Each row was made from one small tree. The marks that hang from a mark follow it in brackets, in alphabetical order. Every link used is in the known rows. Write each row's tree.
Known rows
kega{muzu nera{sobul}}: [ 1.81  0.03  1.22 -2.11 -2.94  2.11 -0.30 -1.67 -0.21  1.30 -1.81  3.36
  1.74  3.08 -0.54  2.60 -1.00  0.94 -0.11  1.80]
mago{nevitu sobul{nera{kega{muzu{kenet}}}}}: [ 2.20 -1.06  1.82 -5.74 -3.95  4.58 -3.94 -2.58  0.56  0.68 -1.63  3.38
  1.37  0.86 -1.20  2.68  0.16 -0.45  1.65  3.72]
nera{kega{muzu{kenet}} sobul{mago}}: [ 2.42 -1.02  1.76 -5.95 -2.62  3.30 -2.89 -0.89 -1.73  3.01 -1.33  4.24
 -0.14  0.72 -0.18  2.83 -1.18 -1.39  0.86  2.33]
mago{nera{kega} sobul}: [ 2.50 -0.74  1.55 -2.65 -3.14  0.79 -1.72 -1.48 -3.78  1.87 -1.32  3.49
  1.72  0.09 -2.09  2.27 -2.50  3.00  2.91  2.29]
sobul{mago nera{kega{muzu{kenet{pimeg}}}}}: [ 3.22 -1.24  0.32 -6.29 -3.87  4.00 -0.86 -0.13 -3.74  0.20 -2.37  3.59
  0.79  1.09 -0.44  3.08 -0.62 -1.86  2.14  4.07]
sobul{mago{nera{kega}}}: [ 2.11 -1.08  0.82 -3.26 -1.38 -0.47 -2.19  0.78 -5.17  2.60 -1.15  3.24
  0.41 -0.93 -0.79  2.35 -2.00  1.02  3.52  2.45]
nera{kega{muzu{kenet{pimeg}}} sobul{mago}}: [ 3.31 -1.00  1.35 -6.97 -3.50  4.13 -0.07 -0.61 -2.36  1.50 -1.91  4.17
  0.53  2.10 -0.95  2.91 -1.38 -0.51  0.25  2.71]
nera{kega sobul{mago}}: [ 2.92 -1.23  1.37 -3.86 -1.54  0.91 -1.35 -0.02 -3.20  2.19 -0.81  4.58
 -0.67 -0.21  0.22  2.15 -0.95  0.26  1.39  1.57]
sobul{mago nera{kega{muzu{kenet}}}}: [ 2.36 -1.22  0.91 -5.29 -3.07  3.18 -3.69 -0.40 -3.04  1.61 -1.80  3.68
  0.12 -0.20  0.27  2.92 -0.33 -2.81  2.83  3.65]
sobul{mago nera{kega{muzu}}}: [ 2.42 -1.64  0.43 -3.02 -1.69  2.14 -2.15  0.33 -3.48  1.32 -1.89  3.82
 -0.15 -0.98  0.32  2.97 -0.50 -2.22  3.66  4.18]
kenet{muzu pimeg}: [ 2.49 -1.02  0.52 -3.35 -2.30  1.51  3.55 -0.72 -3.37 -1.58 -2.14  2.83
  1.21  1.00  0.04  3.66 -0.30  1.62 -1.65  1.60]
mago{nera{kega} nevitu sobul}: [ 1.99 -0.90  1.74 -3.84 -2.44  0.98 -2.46 -1.27 -1.32  1.77 -0.96  2.92
  1.70  0.07 -2.23  2.11 -1.52  3.31  2.39  2.47]
kega{muzu{kenet{pimeg}} nera{sobul}}: [ 2.60  0.44  1.18 -5.38 -5.17  4.11  1.13 -2.25 -0.29  0.25 -2.32  3.14
  2.65  5.16 -1.30  2.70 -1.10  1.28 -1.55  1.68]
mago{nera{kega{muzu}} sobul}: [ 2.06 -0.96  1.59 -2.55 -3.03  2.08 -1.73 -1.56 -2.61  2.63 -1.90  3.31
  2.01  0.35 -2.45  2.92 -2.73  1.90  3.37  3.52]
muzu{kenet}: [ 2.24 -0.15  1.08 -3.56 -2.93  1.07 -1.47 -0.88 -1.63 -0.98 -1.22  2.99
  0.72  1.05  0.62  2.44  1.14  1.15 -1.35 -0.17]
nera{kega sobul}: [ 2.95 -0.78  1.49 -1.70 -2.58  1.73 -1.80 -0.64 -3.56  2.53 -1.01  4.48
  0.70  0.07 -0.39  2.31  0.44  1.71  1.07  0.87]
nera{kega{muzu}}: [ 2.18 -1.15  0.95 -0.51 -1.95  1.95 -1.27 -0.02 -2.88  3.44 -1.93  3.49
  0.89 -0.57 -0.26  3.26  0.30  0.40  1.73  2.04]
sobul{mago{nevitu} nera{kega{muzu}}}: [ 1.88 -1.79  0.66 -4.11 -0.98  2.23 -3.13  0.52 -1.13  1.30 -1.54  3.22
 -0.16 -1.08  0.19  2.77  0.57 -1.84  3.07  4.35]

Write each row's tree
[ 1.59 -1.23  1.02 -4.52 -0.57 -0.32 -2.98  0.97 -2.82  2.35 -0.84  2.67
  0.43 -1.00 -0.92  2.18 -0.86  1.33  2.92  2.65]	sobul{mago{nera{kega} nevitu}}
[ 2.06 -1.24  0.30 -4.97 -0.61  0.22 -1.79  0.56 -0.16 -3.51 -0.90  2.85
 -0.57 -0.29  1.16  1.91  1.30 -0.43  0.87  2.58]	sobul{mago{nevitu} nera}
[ 3.26 -0.82  0.55 -4.14 -5.02  4.76 -1.25 -0.75 -4.11  0.75 -2.58  3.53
  2.13  1.38 -1.02  3.15  0.70 -0.42  1.83  3.30]	sobul{nera{kega{muzu{kenet{pimeg}}}}}
[ 1.70  0.02  1.51 -6.57 -3.10  2.50 -1.32 -1.90  0.62  0.95 -1.57  3.31
  0.70  3.54 -0.03  2.46 -2.13 -1.10 -0.55  2.04]	kega{muzu{kenet} nera{sobul{mago}}}
[ 1.73  0.42  1.66 -4.41 -4.26  3.25 -1.86 -2.51  0.29  1.56 -1.78  3.25
  2.01  3.90 -0.61  2.63 -0.72  0.39 -0.94  1.28]	kega{muzu{kenet} nera{sobul}}
[ 1.40 -0.71  2.26 -6.00 -3.47  3.35 -4.13 -2.19 -0.02  2.60 -1.50  2.62
  2.22  1.08 -2.68  2.81 -1.45  1.57  1.79  3.23]	mago{nera{kega{muzu{kenet}}} nevitu sobul}
[ 2.37 -0.80  1.05 -3.05 -4.11  3.99 -4.08 -1.10 -3.43  2.16 -2.02  3.62
  1.52  0.13 -0.26  3.09  0.95 -1.34  2.47  2.86]	sobul{nera{kega{muzu{kenet}}}}
[ 2.91 -1.44  0.46 -3.03 -1.86  0.84 -2.05  0.41 -4.58  0.83 -1.31  4.00
 -0.35 -1.23  0.68  2.26 -0.19 -1.05  3.36  2.96]	sobul{mago nera{kega}}
[ 2.44 -0.88  0.76 -6.53 -3.49  2.77 -0.90  0.19 -4.22  2.03 -2.26  2.85
  1.61  1.36 -1.88  3.07 -2.28  0.16  2.37  3.59]	sobul{mago{nera{kega{muzu{kenet{pimeg}}}}}}
[ 2.78 -0.91  1.64 -4.51 -4.70  4.50 -3.28 -2.76 -1.75  0.99 -1.94  3.93
  1.39  0.83 -1.06  2.91 -0.85 -0.74  2.27  3.51]	mago{sobul{nera{kega{muzu{kenet}}}}}
[ 2.84 -1.30  1.20 -2.30 -3.51  3.36 -1.79 -1.94 -2.10  0.79 -2.01  4.05
  1.11  0.05 -0.99  2.82 -1.18 -0.19  3.16  4.01]	mago{sobul{nera{kega{muzu}}}}
[ 2.57  0.01  1.02 -7.61 -3.93  3.26  1.59 -1.59  0.04 -0.40 -2.13  3.25
  1.41  4.83 -0.75  2.56 -2.37 -0.18 -1.17  2.44]	kega{muzu{kenet{pimeg}} nera{sobul{mago}}}
[ 1.48 -0.90  1.73 -3.35 -2.07  2.69 -4.09 -0.39 -1.69  3.30 -1.30  3.20
  2.05  0.34 -2.23  2.70  0.00  1.92  2.38  3.17]	mago{nera{kega{muzu} sobul} nevitu}
[ 2.26  0.29  0.56 -4.43 -4.65  3.03  1.65 -1.53 -0.77  0.56 -2.63  2.39
  2.64  4.29 -0.86  2.96 -0.86  1.06 -1.12  1.57]	kega{muzu{kenet{pimeg}} nera}
[ 3.34 -1.09  1.19 -2.42 -3.54  2.14 -1.59 -1.84 -3.20  0.17 -1.43  4.25
  0.85 -0.09 -0.67  2.20 -0.85  0.90  2.84  2.82]	mago{sobul{nera{kega}}}
[ 1.24 -0.58  1.23 -5.52 -1.06  1.49 -0.69 -0.89  2.47  0.56 -1.30  2.88
  0.46  2.69 -0.08  2.25 -1.25 -0.14 -0.25  2.70]	kega{muzu nera{sobul{mago{nevitu}}}}
[ 1.66 -1.26  0.81 -3.22 -1.31  0.85 -2.23  0.74 -4.03  3.20 -1.76  3.06
  0.66 -0.76 -1.07  2.98 -2.18 -0.09  3.82  3.69]	sobul{mago{nera{kega{muzu}}}}
